Known rows, with every step that occurs
K-B-W-M: [ -3   1 -20   4  -2  -7   9  -5 -10  -7   0   7   3  21  -9 -11   3  16
  -6  -9  -1  -9  -8]
R-K-H-W-N: [-23  -1   1 -19  19  -9  -8 -23 -19  24  -3   5  -6  19  16  -2 -10   5
   7 -15  -1  14  15]
N-W-R-K-H: [-16  -2  17   6  10 -21   6 -31 -11  21  -2  -2  -3  43  21   3  -8  19
 -11  -1   2   7  19]
K-R: [-6 -2 14 -4 -5 -3 -8  1 -3  6 -7  3  0  3  1  8 -1  0 13 -8 -3 10  7]
N-W: [ -2   2   0   3   4 -10   5  -5  -4  10   0   5  -8  -5  17   2  17   0
  11   1   2   3   9]
H-W-R: [ -1  -5 -17   3   7 -21   0  -8   4  10 -13   1  -1   7  14   6  26   5
 -14  -7  -3   5  14]
C-K-B: [ -3  11  -5  11 -14  -9 -10 -12   0 -13  -3  -3  -8   0  -4   9  -7   7
 -21   3   3   1   5]
P-B-W-R-K: [ -8 -18   4  11   0  -6  13 -32   3 -27   0  -3   8   6   0  -5 -13   9
 -19  -4 -14   1  -1]
R-K-N-W-M: [ -4   2  -5   4  15 -17   4 -19 -24  33   3   2   0  21  16  -7   5  16
  -3  -5  17   4   3]
B-W: [ -4 -11   0  -1   1   2   5   0  -8 -23   6   5   4  -8  -6 -11   5  -1
   5   0 -12  -7  -6]
E-W: [  2  -2 -19 -26  -2   8   3   5   4 -11  -3   6   3 -19  -5  -6   9   1
  12  -2   2  -2  -5]
N-W-H: [ -8   2  -3  -2  21 -13  -4  -9   1  10  -3   5  -3   8  30   0  -7   4
  27   2  -3   5   0]
A-K-B-W: [-15  -2   1 -10   1   4   3 -10  -3 -31   1   6   4   2 -18  -2   9   0
 -10  -4  -3  -6  -6]
P-B: [  4 -11   1   7  -3  -4   2 -11   3 -10  -1   3   0 -19  -7  -5  -2   5
   0   0  -7  -2  -6]
C-K-B-W: [ -7  -1  -4   9 -11  -5  -4 -11  -8 -34   3   3  -4  -8 -10  -2  -1   5
 -14   3  -9  -6  -2]
C-W: [  5  -2  14  18   8   4   0   0  -1  17   3  -2 -11  -7  11   7   3  -4
   1  -1   8   3   5]
E-W-M: [  7   2 -29 -14   4   3   5   3  -4  11  -4   7   5  -2  -4 -14   9   9
  16  -7   8  -6 -14]
K-H: [ -7  -2  14  -1   6 -11  -5  -7 -15  15   2   2  -2  23  -1  -5  -8  12
   3   2   0  -2   5]
R-K-H: [-11   1  22  -7   7  -5  -1 -23 -16   9   5  -4  -1  27   1  -1 -19  14
  -6   1   0   5  10]
R-K: [ -5   4   9  -7   1   7   4 -18  -2  -8   2  -7   1   5   1   5 -12   1
  -9  -1   0   8   5]
A-K: [-8  1 13 -5 11  9 -4 -6 -2 -1 -1  0  5 -5 -7  2  8 -9  3  1  6 -1 -9]
E-W-N: [-15  -5 -24 -25   6  12  -1   1   4   4  -5   9   4  -4   6 -11 -15  -3
  21 -12   4   4  -8]
H-W-R-K: [ -5  -1  -6  -5   7 -12   4 -25   3   1  -9  -6   0  11  14  10  11   6
 -22  -8  -2  13  18]

Rows
[-10  -5  27  17  12 -12   2 -29  -9  26   0  -7  -5  41  16   6 -19  16
 -18  -3   6   8  17]
C-W-R-K-H
[-12   8  -7  -1  -9  -9   8 -27  14 -10  -8  -9   1  40   2  15 -17  17
 -41  -8   4  10  16]
W-R-K-B
[ -9  -9  -6  14   9 -29   2 -10  -5  23  -4   2   2  26  23   0  10  12
 -18  -2  11   3  11]
K-N-W-R
[ -9  -8  -5  -7  13 -22  -4 -22 -12  11  -4  -5   5  18  11   4   6  13
 -35  -8   8  12  16]
H-W-R-K-N
[-12  10   1 -10   0   3  -2 -11   5  -9  -5   0   0  11 -13  10   4   2
 -17  -5   9   1   0]
A-K-B
[-17  -2   7  -8  34 -15 -14 -14 -11  17   0   5   4  11  23  -3  -3   3
  16   1  11   4  -7]
A-K-N-W-H
[-11  -4  -3  -5  26 -22 -10  -9  -9  17   1   5   1  14  28  -4  -9  10
  14   1   6   5  -1]
K-N-W-H
[ -8  -4   9 -10   8  -5  -4 -16 -16   3   7  -6   6  12  -1  -1 -13   9
 -23  -1  11   7   4]
R-K-N
[-10   7 -15 -10  -3 -17   5 -28   9  -7 -12  -6  -4  26   6  17   7  16
 -40 -12   2  13  24]
H-W-R-K-B
[ -6 -18  -3   1  15  -6  -3 -14  -1 -28   2   7   7 -10   3 -16 -20   7
  21   0 -20  -6 -20]
P-B-W-H
[-14  -3  16   4   7 -15   2 -29  -8  14  -2  -6   3  47   8   1 -21  19
 -19  -2   0   5  13]
W-R-K-H
[-17 -11  17   3   7 -14   6 -28 -14  -3   2  -2   6  41   4  -7 -17  18
 -15  -2  -8   0   8]
B-W-R-K-H
[-14 -16   4   2   8 -14   3 -21 -13  -9   5  -4  12  26   3  -7 -13  13
 -33  -4   3   3   3]
B-W-R-K-N
[ -6   1  -2   6  22 -15  -2 -10 -24  38   0   7   3  14  10  -9  20   8
   6  -4  21  -2  -8]
A-K-N-W-M
[-14   9  -7   2  -6 -16  12 -30  11  -2  -8  -5  -5  36  15  17  -5  16
 -33  -7   5  11  23]
N-W-R-K-B
[-10   1   4   8   5 -12  11 -27   5   7  -5  -5  -1  22  24   9  -1   7
 -15  -3   2  11  15]
N-W-R-K
[-11  -9   3   6   2  -2  11 -24   1 -20   0  -5   9  20   6  -2 -11   6
 -19  -4  -9   3   3]
B-W-R-K
[ -2  -5   5  13   3 -14 -19  -7 -21   6   5  -2   1  -7   0  -4  -6   4
 -17   7  11  -1  -3]
C-K-N
[ -6  -7  -6   1  12 -31  -4 -14  -8  22 -11   3  -3  26  13   1  20  15
 -12  -6  -3   3  19]
K-H-W-R
[-10  -2   8  -6  11 -14   2 -19 -18  14   6   0  -3   7  17   2   4   8
  -9   0  11  10  12]
R-K-N-W
[ -2   1   6   0   9 -24 -19 -13 -26  14  -2   4 -13 -13   7   0  22   7
   3   3  -4   2  14]
C-K-H-W
[-12   0  -1 -11  -7   3  10 -19  -3 -36   4   0   1   9 -10   1  -8   9
 -20  -5  -8   1   5]
R-K-B-W
